Each row was made from one path, in order. Every step used is in the known rows, and no mark comes twice. Write each row's path.
Known rows:
B-C-Q-N: -0.80 -1.43 +0.91 +1.66 +0.96 -0.34 -2.13 +0.01 -0.60 +0.35 -1.70 -1.01 +1.08 -1.18 +0.95 -0.71 +0.82 +1.43 +0.64 -0.52 -2.07 +1.47
A-N-M-P: +0.76 +1.37 -2.33 +0.93 +0.98 -0.77 +1.16 -1.69 -0.06 +1.07 -1.15 -0.60 +1.92 +0.91 +2.96 -0.49 +0.66 +0.54 +3.26 -0.42 -0.74 -0.14
C-Q-N-M: -0.33 -0.13 -0.78 +1.21 +0.56 -0.87 +1.24 -0.53 -0.39 +0.47 -1.17 -1.52 +1.59 -0.38 +2.00 -0.49 +0.64 +1.45 +2.13 -0.46 +0.24 +0.63
C-B: -0.50 -0.95 +0.43 +0.49 +1.50 +0.25 -1.08 -0.16 +0.70 +0.43 -0.62 -0.14 +0.50 +0.10 +0.57 -1.27 +0.44 +0.71 -0.47 +0.00 -0.07 +0.25
C-B-D: -0.35 -3.83 -0.34 +0.63 +1.54 -0.46 -3.37 -1.09 +0.13 +1.04 -1.54 -0.29 -0.24 +0.02 +0.17 -1.68 +0.16 +0.58 +0.13 -0.19 -0.63 +0.20
P-M: +0.82 -1.53 -1.32 +0.90 +1.11 +0.68 +2.21 +0.67 +0.41 +0.32 -1.25 +0.17 +0.71 +0.75 -0.01 -0.96 +0.30 +0.57 -0.59 +0.19 -0.11 -0.36
Q-C-B-D-N-M: -1.19 -5.88 -2.07 +0.46 +1.30 -1.88 -3.86 -0.45 -0.07 -0.01 -1.55 -0.48 -0.65 -1.34 +1.80 -1.10 +0.42 +0.55 +1.88 -0.60 -0.90 -1.15
D-B-C-Q-N-M-P: -1.88 -3.01 -1.34 +2.11 +2.03 -2.03 -2.96 -2.73 -1.53 -0.07 -3.15 -1.00 +2.40 -1.29 +3.06 -0.96 +0.91 +1.12 +1.42 -0.65 -1.21 +1.82
Q-C-B-D: -1.27 -4.42 -0.51 +0.90 +2.18 -0.41 -4.19 +0.41 -0.24 +1.07 -1.81 +0.08 -0.14 -0.90 +0.69 -1.40 +0.35 +0.41 -0.93 -0.39 -1.72 -0.27
Q-C: -0.63 -0.48 -0.25 +0.97 +0.87 +0.72 +0.15 +2.03 +0.27 +0.80 -0.77 +0.21 +0.79 -0.25 +0.50 -0.46 +0.67 +0.36 -1.21 -0.17 -1.79 -0.33
N-Q-C: +1.29 -0.02 -0.38 +1.59 +0.54 -0.09 +0.68 +1.80 +0.04 +1.59 -1.29 -0.58 -0.03 -0.58 +0.42 -0.55 +0.92 +0.48 -0.67 -0.49 -1.61 -0.07
N-D: +0.16 -1.48 -0.16 +0.85 +0.07 -0.09 +0.93 +0.52 +0.65 +1.38 -1.04 +0.23 +1.19 +0.80 -0.77 -0.71 +0.90 +0.49 +0.05 +0.10 -0.21 +0.55
N-Q: +2.48 +0.89 -0.12 +1.18 +0.13 -0.07 +1.46 +0.06 +0.44 +1.67 -1.21 -1.09 -0.05 +0.36 -0.15 -0.83 +0.76 +0.64 +0.51 -0.32 -0.35 +0.41
C-Q-N: -0.94 -1.47 +0.76 +1.08 +0.07 -0.12 +0.89 +0.07 -0.24 +0.76 -1.39 -1.07 +1.84 -0.53 +0.27 -0.78 +0.59 +1.35 +1.45 -0.17 -0.30 +1.34
P-M-N: +1.64 -2.27 -3.04 +1.37 -0.24 -0.25 +2.62 +1.03 +0.44 +0.68 -0.18 -0.49 +1.50 +0.95 +0.28 -0.81 +0.38 +0.56 +0.69 +0.28 +0.33 -0.21
B-D-N-Q: +2.00 -4.55 -0.95 +0.81 -0.93 -1.53 -1.00 -1.12 +0.07 +1.56 -2.10 -1.29 -1.11 -0.43 -1.09 -1.15 +0.52 +0.59 +3.18 -0.44 -0.75 +0.34
A-N-Q: +4.02 +0.78 -0.15 +1.36 -1.07 -0.56 +1.27 -0.11 +0.01 +1.87 -0.88 -1.37 +0.18 +0.33 -0.10 -0.41 +0.94 +0.38 +2.51 -0.69 -1.26 -0.06
Q-N-M: -0.57 +0.03 -1.28 +0.94 +0.83 -0.77 +1.94 -0.17 +0.01 +0.24 -0.91 -1.44 +1.23 +0.26 +1.74 -0.27 +0.71 +0.99 +2.09 -0.22 -0.36 +0.07
D-B: +0.26 -2.57 -0.27 +0.93 -0.09 +0.04 -0.39 -0.47 +0.00 +0.32 -1.22 -0.03 +0.69 +0.32 -1.02 -0.91 +0.60 +0.06 -0.59 -0.06 -0.79 +0.09
N-M-P: -0.85 +1.33 -2.47 +0.73 +2.06 -0.29 +1.51 -1.39 +0.34 +0.77 -1.58 -0.29 +1.78 +0.89 +2.96 -0.83 +0.52 +0.78 +1.16 -0.09 +0.24 +0.49
A-N-D-B-C-Q: +2.16 -4.47 +0.38 +1.92 -0.54 -1.57 -4.42 -1.11 -1.04 +0.92 -1.95 -0.17 +1.37 -0.67 -0.74 -0.80 +1.29 +0.27 +1.02 -0.85 -2.14 +0.59

Write each row's path:
-1.21 -2.92 +0.24 +1.31 +0.05 -0.87 +1.45 +0.70 +0.08 +1.13 -1.43 -0.66 +2.19 +0.27 -0.58 -0.49 +1.02 +0.89 +1.56 +0.12 -0.34 +1.51 -> Q-N-D
-1.39 -1.54 +0.15 +0.89 +1.94 +0.19 -1.81 +1.64 +0.22 +0.38 -0.77 +0.30 +0.78 -0.79 +1.09 -1.04 +0.61 +0.55 -1.54 -0.19 -1.04 -0.21 -> Q-C-B
-1.75 -6.83 -0.57 +0.51 +0.86 -1.19 -4.28 +0.30 -0.04 +0.25 -1.72 +0.08 -0.32 -1.49 +0.00 -1.40 +0.40 +0.47 +1.10 -0.32 -1.55 -0.26 -> Q-C-B-D-N
-2.82 -5.76 -2.93 +0.68 +2.43 -2.21 -3.73 -1.60 -0.41 +0.25 -2.53 -0.06 +0.79 -1.25 +3.08 -1.42 +0.39 +0.74 +2.40 -0.39 -0.60 +0.16 -> Q-C-B-D-N-M-P
+2.53 -4.03 -0.54 +1.91 +0.68 -1.72 -3.95 -0.18 -0.78 +2.06 -1.98 -1.06 -0.55 -1.23 +0.82 -1.10 +0.83 +0.26 +1.64 -1.04 -2.14 -0.49 -> A-N-Q-C-B-D
+0.23 -4.27 +0.04 +1.60 +0.60 -0.92 -3.53 -0.51 -0.31 +0.52 -1.98 +0.46 +0.64 -0.12 -1.04 -0.97 +1.17 +0.13 -1.01 -0.27 -2.02 +0.63 -> N-D-B-C
+1.76 -1.60 -0.10 +0.95 -0.95 -0.57 +0.55 +0.30 +0.25 +1.57 -0.59 -0.18 +1.56 +0.92 -0.70 -0.37 +1.06 +0.21 +2.08 -0.25 -1.05 +0.07 -> A-N-D
+0.98 -2.39 -0.50 +0.99 -0.81 -0.87 +0.73 +1.60 +0.26 +0.83 -1.35 -0.69 -0.12 -1.19 -0.21 -0.53 +0.98 +0.60 +1.51 -0.42 -1.30 +0.04 -> D-N-Q-C
+1.42 -1.55 -1.70 +2.02 +0.62 -1.48 -0.76 +1.47 +0.17 +1.54 -0.37 -1.21 +0.79 -0.95 +1.37 -0.87 +0.92 +0.62 +0.36 -0.37 -0.18 +0.30 -> M-N-Q-C-B
-2.17 +0.10 -1.97 +1.10 +1.78 -1.05 +2.05 -1.29 -0.22 +0.64 -1.93 -1.11 +2.69 +0.31 +3.06 -0.54 +0.61 +1.20 +2.59 -0.06 -0.15 +1.33 -> Q-N-M-P
-0.88 -3.32 +0.89 +1.80 +0.87 -1.14 -2.30 +0.16 -0.65 +0.87 -2.10 -0.66 +1.73 -1.02 +0.31 -0.69 +1.22 +1.46 +0.88 -0.44 -1.55 +2.04 -> B-C-Q-N-D
-1.04 -3.98 -3.24 +0.26 +0.72 -1.71 -1.00 -2.61 -0.05 +0.72 -2.39 -0.40 +0.86 +0.19 +1.76 -1.23 +0.26 +0.76 +3.80 -0.20 -0.29 +0.41 -> B-D-N-M-P
+0.24 -4.08 -0.31 +1.21 -0.33 -0.73 -0.37 -0.28 -0.09 +0.90 -1.64 +0.27 +1.46 +0.54 -1.64 -0.94 +0.97 -0.04 -0.24 +0.01 -0.28 +0.67 -> N-D-B
+2.22 -0.52 -2.16 +2.11 -0.50 -1.00 +1.15 +2.08 +0.10 +1.95 -0.28 -1.19 +0.82 -0.42 +0.62 -0.36 +1.05 +0.52 +0.59 -0.42 -1.13 +0.02 -> M-N-Q-C
+0.74 -0.11 +0.58 +1.23 +1.05 +0.31 -2.72 +0.05 -0.08 +0.58 -1.29 -0.23 +0.34 -0.62 +0.79 -1.03 +0.67 +1.11 -0.74 -0.51 -1.90 +0.62 -> B-C-Q
-1.29 -1.19 -2.51 +0.11 +0.69 -1.07 +1.32 -1.50 +0.48 +0.14 -1.40 -0.38 +1.63 +0.23 +2.18 -0.77 +0.52 +0.83 +3.27 -0.05 +0.41 +0.55 -> D-N-M-P
-1.05 -5.98 +0.55 +1.72 -0.71 -1.57 -0.46 -0.61 -0.87 +0.84 -2.32 -0.57 +2.57 -0.69 -1.24 -0.91 +1.09 +0.80 +1.18 -0.16 +0.31 +1.90 -> C-Q-N-D-B
-0.25 -2.89 -0.62 +1.99 +1.14 -1.74 -3.10 -1.61 -1.28 -0.43 -2.13 -1.41 +1.07 -1.34 +1.78 -0.69 +0.94 +1.02 +0.92 -0.80 -1.53 +0.60 -> D-B-C-Q-N-M
+1.85 -4.34 -0.22 +1.40 -1.28 -1.24 -0.66 -0.72 -0.45 +1.11 -1.23 +0.02 +1.56 +0.50 -1.64 -0.59 +1.15 -0.26 +1.77 -0.31 -0.99 +0.01 -> A-N-D-B
+1.05 -4.98 -1.70 +2.12 -0.54 -1.84 -3.10 -0.04 -0.25 +0.85 -0.98 -0.12 +1.41 +0.10 -0.87 -0.75 +1.23 +0.14 +0.25 -0.16 -1.42 +0.62 -> M-N-D-B-C
-0.69 -3.99 +0.91 +1.88 +0.59 -0.97 -3.49 -0.89 -1.27 -0.16 -2.32 -0.84 +1.16 -1.46 +0.10 -0.90 +0.89 +0.90 +0.42 -0.55 -2.02 +1.43 -> D-B-C-Q-N
+0.87 -3.66 -0.60 +1.65 +1.94 -1.23 -3.59 +0.11 -0.37 +1.90 -2.36 -0.83 -0.80 -1.24 +0.76 -1.44 +0.66 +0.54 -0.38 -0.72 -1.39 +0.06 -> N-Q-C-B-D
+1.86 -4.21 +0.10 +1.77 -0.30 -1.44 -3.78 -0.86 -0.69 +0.64 -1.69 +0.14 +0.74 -0.08 -0.96 -0.54 +1.39 -0.07 +1.05 -0.67 -2.71 -0.02 -> A-N-D-B-C
+0.90 -4.98 -2.01 +1.66 -1.52 -1.61 +0.02 +0.08 +0.10 +1.29 -0.57 -0.23 +2.19 +0.76 -1.43 -0.73 +1.04 -0.01 +1.02 +0.12 +0.39 +0.77 -> M-N-D-B
